What can hang from each mark:
zagu: zazug
dusibid: zazug
giki: tadar
vikati: forag sibaf zazug
seto: fonid tadar
fonid: forag seto vikati
tadar: forag zazug
zazug: seto tadar zagu
sibaf: fonid vikati
forag: fonid seto

Each row was made from one small tree. The marks that hang from a mark follow it in brackets, in alphabetical order. Every link used is in the known rows. Write each row's tree.
Known rows:
forag(fonid(seto(tadar) vikati(sibaf zazug(zagu)))): [  2.3 -25.7 -64.8  30.0 -30.1 -11.9  21.6   1.3 -32.3 -34.8  32.9 -16.3
  29.7  -2.2   7.1  -8.6  -8.0  15.2  19.4   2.3 -32.6   0.7  21.6  15.7]
fonid(forag(seto)): [-18.3 -12.5  -6.3   6.0 -25.7   3.4   4.8  -0.5  -2.6 -10.8  16.7  -1.3
  12.9  -0.8  -4.4  -2.5  -0.7   3.2  16.7  -4.3   0.2  -8.3   4.6   0.4]
zagu(zazug(tadar(forag(fonid seto)))): [  7.9 -23.4 -35.0   3.3 -17.1 -15.2  12.9   2.6 -20.8   3.5  25.4  -5.4
  17.0   7.0 -11.5  -8.9   6.8 -12.7   8.1  -1.7   6.2 -25.5  13.2  13.0]
forag(seto): [ -7.5 -13.2  -1.4   5.2 -11.5   8.7   2.9   5.8 -20.0  -8.5  16.4 -10.5
   6.3   5.4 -11.3  -1.9   1.1   4.6  12.9   4.7   2.3  -6.4   3.8  -5.7]
sibaf(fonid(forag seto(tadar)) vikati(zazug)): [ -7.0 -23.0 -62.3  18.9 -16.7  -1.9  18.3  -2.9  -8.4 -36.0  17.1   0.9
  19.0  -7.8  18.3 -14.6 -15.1  -0.2   9.2  27.4 -38.5 -10.3  16.2   3.3]
sibaf(vikati): [ -4.1 -11.5 -13.6   1.2   6.0   9.3   1.7  -0.6  -5.8 -11.0  22.8  -8.6
   5.4   9.4   5.0 -13.9 -10.4   5.6  12.9  16.0 -15.8  -5.0   9.7  -9.7]
giki(tadar(forag(fonid(vikati(sibaf)) seto) zazug(zagu))): [ 10.4 -11.6 -55.0  23.3 -30.7 -15.6  11.6 -23.4 -27.2  -9.5  47.6  -0.8
  23.3   4.2  -0.4   2.6   5.1  -9.0   4.8 -20.3 -12.4 -18.4  28.7  16.7]
vikati(forag sibaf zazug(zagu)): [ -7.6  -4.9 -37.3  -4.4 -15.1  -4.9   9.9   8.9 -15.1 -22.7  34.9 -16.0
  27.1  16.4   1.4  -8.4 -24.7   9.1  32.6 -36.3 -10.1 -24.3  -0.5  11.2]
seto(fonid(vikati(forag sibaf)) tadar(zazug(zagu))): [  6.6 -12.7 -63.2  13.1 -22.5 -12.9   6.7 -11.4   7.3 -50.3  31.9 -18.0
  28.7   6.6  22.9 -11.7 -32.0  12.8  20.4 -15.9 -43.1 -21.1  11.4  15.4]
forag(seto(fonid tadar)): [  2.4 -12.7 -23.0   5.8 -16.7   0.2  -4.4   9.8  -7.9 -28.6  -3.7 -17.9
  10.6  -1.4  -1.3  -9.5 -10.0   7.4   9.6  26.1 -16.1  -7.0   4.4  -0.8]
zagu(zazug(seto)): [ -4.7 -30.1  -9.7  -8.6  -8.1   5.8  14.3  13.1 -14.8 -22.9  17.1 -20.5
  22.6   8.2 -12.6   2.2  -4.1  -0.6  26.2  -6.8  -4.0 -10.3  -2.9  -9.5]
zagu(zazug(seto tadar)): [ 10.6 -31.0 -17.2  -0.4  -7.7  -6.5  19.0  15.9 -18.9 -20.4  21.5 -18.5
  17.9   3.7 -15.6   5.0  -4.2  -9.7  20.1 -18.1 -11.3 -15.0   4.0  -6.1]
dusibid(zazug(seto(fonid(forag)) tadar zagu)): [ 17.6 -27.6 -19.7  10.7 -16.9  -3.5  14.2  14.1  -5.3 -30.6  17.7  -8.3
  27.2  -8.7  -3.9   4.5 -21.6 -10.4  19.6 -30.1 -39.1  -9.8  20.5  -1.3]
forag(fonid seto(tadar(zazug(zagu)))): [ 20.9 -20.4 -32.7  17.1 -12.7  -4.5   4.8   7.5 -23.6 -14.1  22.6 -12.2
  14.8  -0.7  -3.5  -2.2  -4.3   5.9   9.4   5.7 -16.8  -6.9  24.2  -2.3]
zazug(seto(fonid) zagu): [ -5.6 -22.3 -14.0   7.2  -8.6   9.8   4.3  22.8  -8.3 -23.2   4.6 -14.5
  21.0   3.8  -3.4   4.4 -19.1  -0.5  21.1 -10.9 -29.2   7.0  10.0  -9.4]
zagu(zazug(seto tadar(forag))): [  3.1 -27.2 -23.1  -3.3 -15.3  -8.7  16.9   7.6  -7.4 -18.8  18.7 -11.3
  23.3   2.9 -11.5   5.1  -7.2 -19.6  17.4 -26.6 -12.5 -25.6   6.7  -5.9]
seto(fonid(forag)): [-15.0  -8.8 -22.0  -0.9 -27.3  -1.2  -2.9  -6.0  16.8 -23.6   2.0  -5.3
  20.8  -2.1   9.6 -10.5 -18.4   4.3  18.4   8.4 -15.2 -10.0   4.9   5.9]
fonid(forag(seto) vikati): [-20.0 -18.9 -13.8  18.1 -25.4  -0.3  11.0 -12.4  -0.4 -17.7  30.2   0.1
  13.5  -1.2   7.4  -5.0   2.8   7.4  16.5  -2.6 -10.8  -2.2   7.4   5.9]
vikati(forag(seto(fonid)) sibaf zazug(zagu)): [-10.9 -11.5 -43.7   5.4 -19.8  -1.5   9.7  16.4 -22.5 -26.4  30.3 -18.1
  26.7  17.6   1.5 -11.9 -18.1   7.5  26.2 -24.5  -7.5 -19.3  -4.6  20.4]
giki(tadar(forag(fonid(vikati)))): [  8.2  -7.6 -39.2   4.6 -21.4 -21.9  -1.9 -24.5  -8.4  -3.2  18.0   1.7
  14.1  -1.2   4.3  -6.2  -3.9  -6.5   7.4  12.2 -14.7 -16.6  21.7   9.0]
sibaf(fonid vikati(forag)): [ -7.7  -9.7 -38.9   0.0  11.7   1.7   4.1   3.4  -4.6  -4.1  21.9   2.9
   4.5  16.1  12.1 -23.3 -21.3   0.0   8.6  14.8 -21.3 -15.5   8.7   2.3]
vikati(forag(fonid seto(tadar)) sibaf): [ -3.8  -7.3 -46.0   4.5 -25.9 -15.5   1.8  16.0 -22.2  -6.8  15.7 -13.5
  13.1   7.5 -10.0 -22.6  -8.8  12.3  11.3   2.0   4.1 -19.6   5.6  14.4]
vikati(sibaf): [-11.7  -1.5 -18.5  -2.0 -20.6   3.6   3.7   0.7 -10.6 -15.0  17.8 -15.6
  16.6   8.5  -8.3  -9.4  -9.2   7.7  16.7  -6.0   0.0 -13.2   3.9   0.9]
zazug(seto): [ -6.7 -20.2  -2.9   3.1 -12.2   6.9   6.0  15.7 -15.5 -15.8   9.5 -14.4
  13.4   1.3 -12.4   2.5  -9.1  -1.1  17.3  -7.6  -9.2  -2.7   4.5 -16.9]
sibaf(vikati(forag(fonid seto(tadar)) zazug)): [ 10.1 -20.7 -51.9   7.6  -0.9 -13.2   5.5  15.1 -28.0 -11.4  30.1 -13.4
   8.3   9.2   8.1 -29.0 -10.1   9.6  12.3  21.7  -8.8 -19.5   5.8   7.5]

Write each row's tree:
[  2.6 -19.8 -24.9   3.7 -16.9  -0.9  -1.5  19.4  -3.5 -35.8 -10.2 -21.6
  17.9  -4.8  -2.0  -4.9 -19.7   1.9  14.6  13.6 -27.9  -3.5   4.9 -12.3] -> zazug(seto(fonid tadar))
[  2.1 -19.3 -27.8  12.9 -15.9  -4.6   7.0  17.3  -1.0 -18.9   6.1  -5.4
  22.3  -1.0  -2.7   7.2 -22.6 -18.9  12.5 -30.9 -37.4  -8.6  19.8  -6.3] -> zazug(seto(fonid) tadar(forag) zagu)
[ -4.7 -29.9 -64.3  20.6 -36.6 -18.8  27.5 -16.5 -21.1 -17.5  39.0  -5.4
  28.3   2.3  -0.9  -9.8   2.5  -6.5   8.9  -7.5 -13.0 -19.4  19.1  24.9] -> zagu(zazug(tadar(forag(fonid(seto vikati(sibaf))))))
[ 10.6  -9.3 -32.2   9.7 -12.9 -15.4   3.7   4.9  -6.3   7.3  16.9   2.6
  15.8   1.5  -2.6  -3.6 -14.4 -10.6   9.9 -17.7 -22.4 -13.0  30.2   3.7] -> zazug(tadar(forag(fonid)) zagu)
[  7.3 -15.1 -25.1   9.0 -14.9  -7.4  -1.1  13.3 -22.8  -5.3   5.9 -12.6
   7.4  -1.1  -9.4 -13.1   0.4   9.0   7.1  26.0  -3.3  -4.7  13.9  -0.4] -> forag(fonid seto(tadar))
[ 14.0 -26.5 -37.8  30.0  -8.4  -8.7  18.5   4.5 -25.2 -28.7  38.9 -14.0
  16.9   3.7  10.9  -1.7  -5.2  -0.1  16.3 -10.6 -33.0  -3.6  13.2  13.5] -> forag(seto(fonid(vikati(zazug(tadar zagu)))))
[ 19.3 -15.1 -45.7   3.1 -12.5 -27.0   8.5   8.7 -24.7  -2.7  28.0 -11.0
  11.9   4.8   0.5 -17.1 -17.1  -1.2  16.4  -8.8  -3.7 -30.1   8.0  13.4] -> vikati(forag(fonid) zazug(tadar))
[  5.9 -21.8 -32.4  20.8 -15.5 -10.8   5.5   1.2 -20.9 -12.1  19.2 -10.7
   8.0  -1.2   2.7 -15.3   4.1  13.0   7.0  28.3 -14.3   1.3  16.6   4.9] -> forag(fonid(vikati) seto(tadar))
[-15.0 -15.3 -59.0  12.6 -19.8   0.0  22.4   9.7 -30.1 -24.7  29.5  -4.6
  27.2  10.9   0.6  -4.8 -21.8   1.4  21.3 -22.2 -21.1 -16.6   7.8  16.8] -> vikati(forag sibaf(fonid(seto)) zazug(zagu))
[ -9.2 -14.0 -46.8   7.1  -4.0   0.6  14.2  -4.7  -2.4 -17.0  29.2   1.4
  17.9   6.3  19.5 -22.0 -11.7  -2.8  13.1  15.4 -21.0 -14.2  10.7   5.9] -> sibaf(fonid(forag) vikati(zazug))
[  4.1 -17.5 -45.6   0.0   2.7  -9.5   5.4   5.5 -20.4  -4.2  35.3 -10.1
  12.0  14.7  12.6 -29.4 -16.6   7.2  17.4  13.5  -5.4 -20.6   5.2   8.0] -> sibaf(vikati(forag(fonid) zazug))
[  0.6  -2.4 -14.2  -3.0 -21.0  -5.8  -4.4 -10.0 -15.0  -6.8   9.5  -0.8
   9.1  -0.3 -13.2   7.5  -0.7 -12.9   8.0  -2.7  -0.7 -22.7   9.8  -2.5] -> giki(tadar(forag(seto)))
[ -9.0 -13.0 -38.2   7.3  -3.8  -8.3   8.6  -8.7  -2.6 -13.4  23.9   1.7
  10.0  10.7  14.9 -15.9 -18.0   4.2  13.3   6.0 -23.7 -14.0   7.6  10.1] -> sibaf(fonid(vikati(forag)))
[ 10.8 -24.3 -23.2  -1.3 -25.8  -2.0   3.8   7.4   3.1 -46.5  -1.4 -16.7
  28.9 -12.9   0.1  -7.3 -21.9   0.6  18.3   6.5 -30.6 -15.4   8.9  -7.1] -> dusibid(zazug(seto(fonid(forag) tadar)))
[ 24.0 -10.9 -12.5  -0.8  -4.9  -3.5   7.5  -4.7  -8.2 -15.7  25.4  -3.8
  20.3  -0.4  -6.1   3.4 -19.6 -11.9  15.0 -28.4 -28.9 -26.3  25.6  -5.2] -> dusibid(zazug(tadar(forag) zagu))
[ -9.2 -11.1 -67.5  15.1 -30.5  -2.6  18.3   2.6 -17.5 -35.9  13.2  -4.6
  33.5  -0.1   3.3  -2.7 -20.1  -5.9  12.7  -9.1 -34.8 -18.5  19.2   8.0] -> vikati(sibaf(fonid(seto(tadar(forag)))) zazug(zagu))
[  2.9 -20.3 -49.7  27.3   1.6  -5.0  24.6  11.2 -18.9  -8.7  43.4   7.7
  12.7   5.3  11.1  -9.4  -4.9 -11.7   9.4 -11.9 -33.2  -7.4  23.1  10.5] -> sibaf(fonid(forag(seto)) vikati(zazug(tadar zagu)))
[ 10.5  -7.0 -30.5  -2.0 -23.8  -5.8  -2.3 -18.7   8.6 -33.3  10.5 -11.2
  20.4  -5.0   6.8  -2.5 -19.6  -4.7   9.8   1.0 -19.8 -32.4  13.6 -12.2] -> seto(tadar(forag zazug))
[  1.8 -26.1 -35.4   1.7 -15.1 -11.9  10.4  21.3 -29.9  -9.1  21.8 -15.7
  20.0   6.7  -4.8 -13.2 -14.8   0.9  22.2 -10.2   1.3 -18.1  -0.2   0.6] -> vikati(forag(fonid) zazug(seto))
[  4.8 -29.7 -44.4   6.7 -26.2 -13.9  17.2  -5.4 -18.9  -8.1  18.8  -3.3
  21.6  -1.8  -8.4  -2.6  -2.4 -12.7   9.3   1.9  -8.2 -22.0  18.3  11.2] -> zagu(zazug(tadar(forag(fonid(seto)))))
[  3.5 -28.7 -34.5  -2.1 -18.2  -8.6  13.2   8.3  -1.3 -27.3   9.5 -14.3
  27.6   2.9  -4.5  -0.3 -13.3 -19.7  15.1 -14.3 -18.8 -23.8   5.1   0.7] -> zagu(zazug(seto(fonid) tadar(forag)))
[-21.9 -19.2 -49.8  23.9 -41.1  -5.2  14.6 -17.0 -17.6 -13.2  27.3  -1.0
  24.1   0.4   2.5 -11.9  -2.5   1.9   6.3   3.2 -10.3  -7.0  19.6  14.1] -> tadar(forag(fonid(seto vikati(sibaf))))
[  6.3 -20.5 -29.7  12.7 -21.1 -14.9   8.4  14.0 -16.8   3.6  11.3  -3.4
  14.5  -3.9 -12.1  -3.8  -7.4 -18.4   4.1 -15.7 -10.7 -13.9  21.6  -6.2] -> zazug(seto tadar(forag(fonid)))
[ 16.8 -26.3 -42.4  17.1 -28.0  -5.8   6.7  -7.6 -23.3 -26.8  11.6 -13.2
  15.1 -12.2  -2.1  -2.7  -9.1   5.5   4.9  24.5 -17.0 -11.8  21.3  -4.7] -> forag(fonid(seto(tadar(zazug))))
[  6.5 -29.9 -44.5  26.2 -14.3 -15.0  24.8  -2.0 -24.4 -31.7  44.5  -5.1
  17.4  -0.5  10.4   6.4 -20.3   1.6  24.2 -31.9 -40.4 -13.3  13.9  11.0] -> fonid(seto vikati(forag zazug(tadar zagu)))
[-14.4 -10.5 -18.4   3.7 -22.3   5.7  -2.9  -1.9  -2.4 -15.5   4.0  -6.4
  16.0   4.6  -0.1  -7.9  -7.7  -5.5   7.4   8.8  -4.8 -15.1   4.3   1.3] -> tadar(forag(seto(fonid)))
[ 28.7 -28.4 -15.0   9.6  -2.5   1.7  12.5  20.6 -22.8 -27.9  17.3 -17.3
  21.0  -3.0 -10.7   4.7 -19.7  -9.0  16.2 -20.7 -37.3  -8.1  19.7  -7.8] -> dusibid(zazug(seto(fonid) tadar zagu))
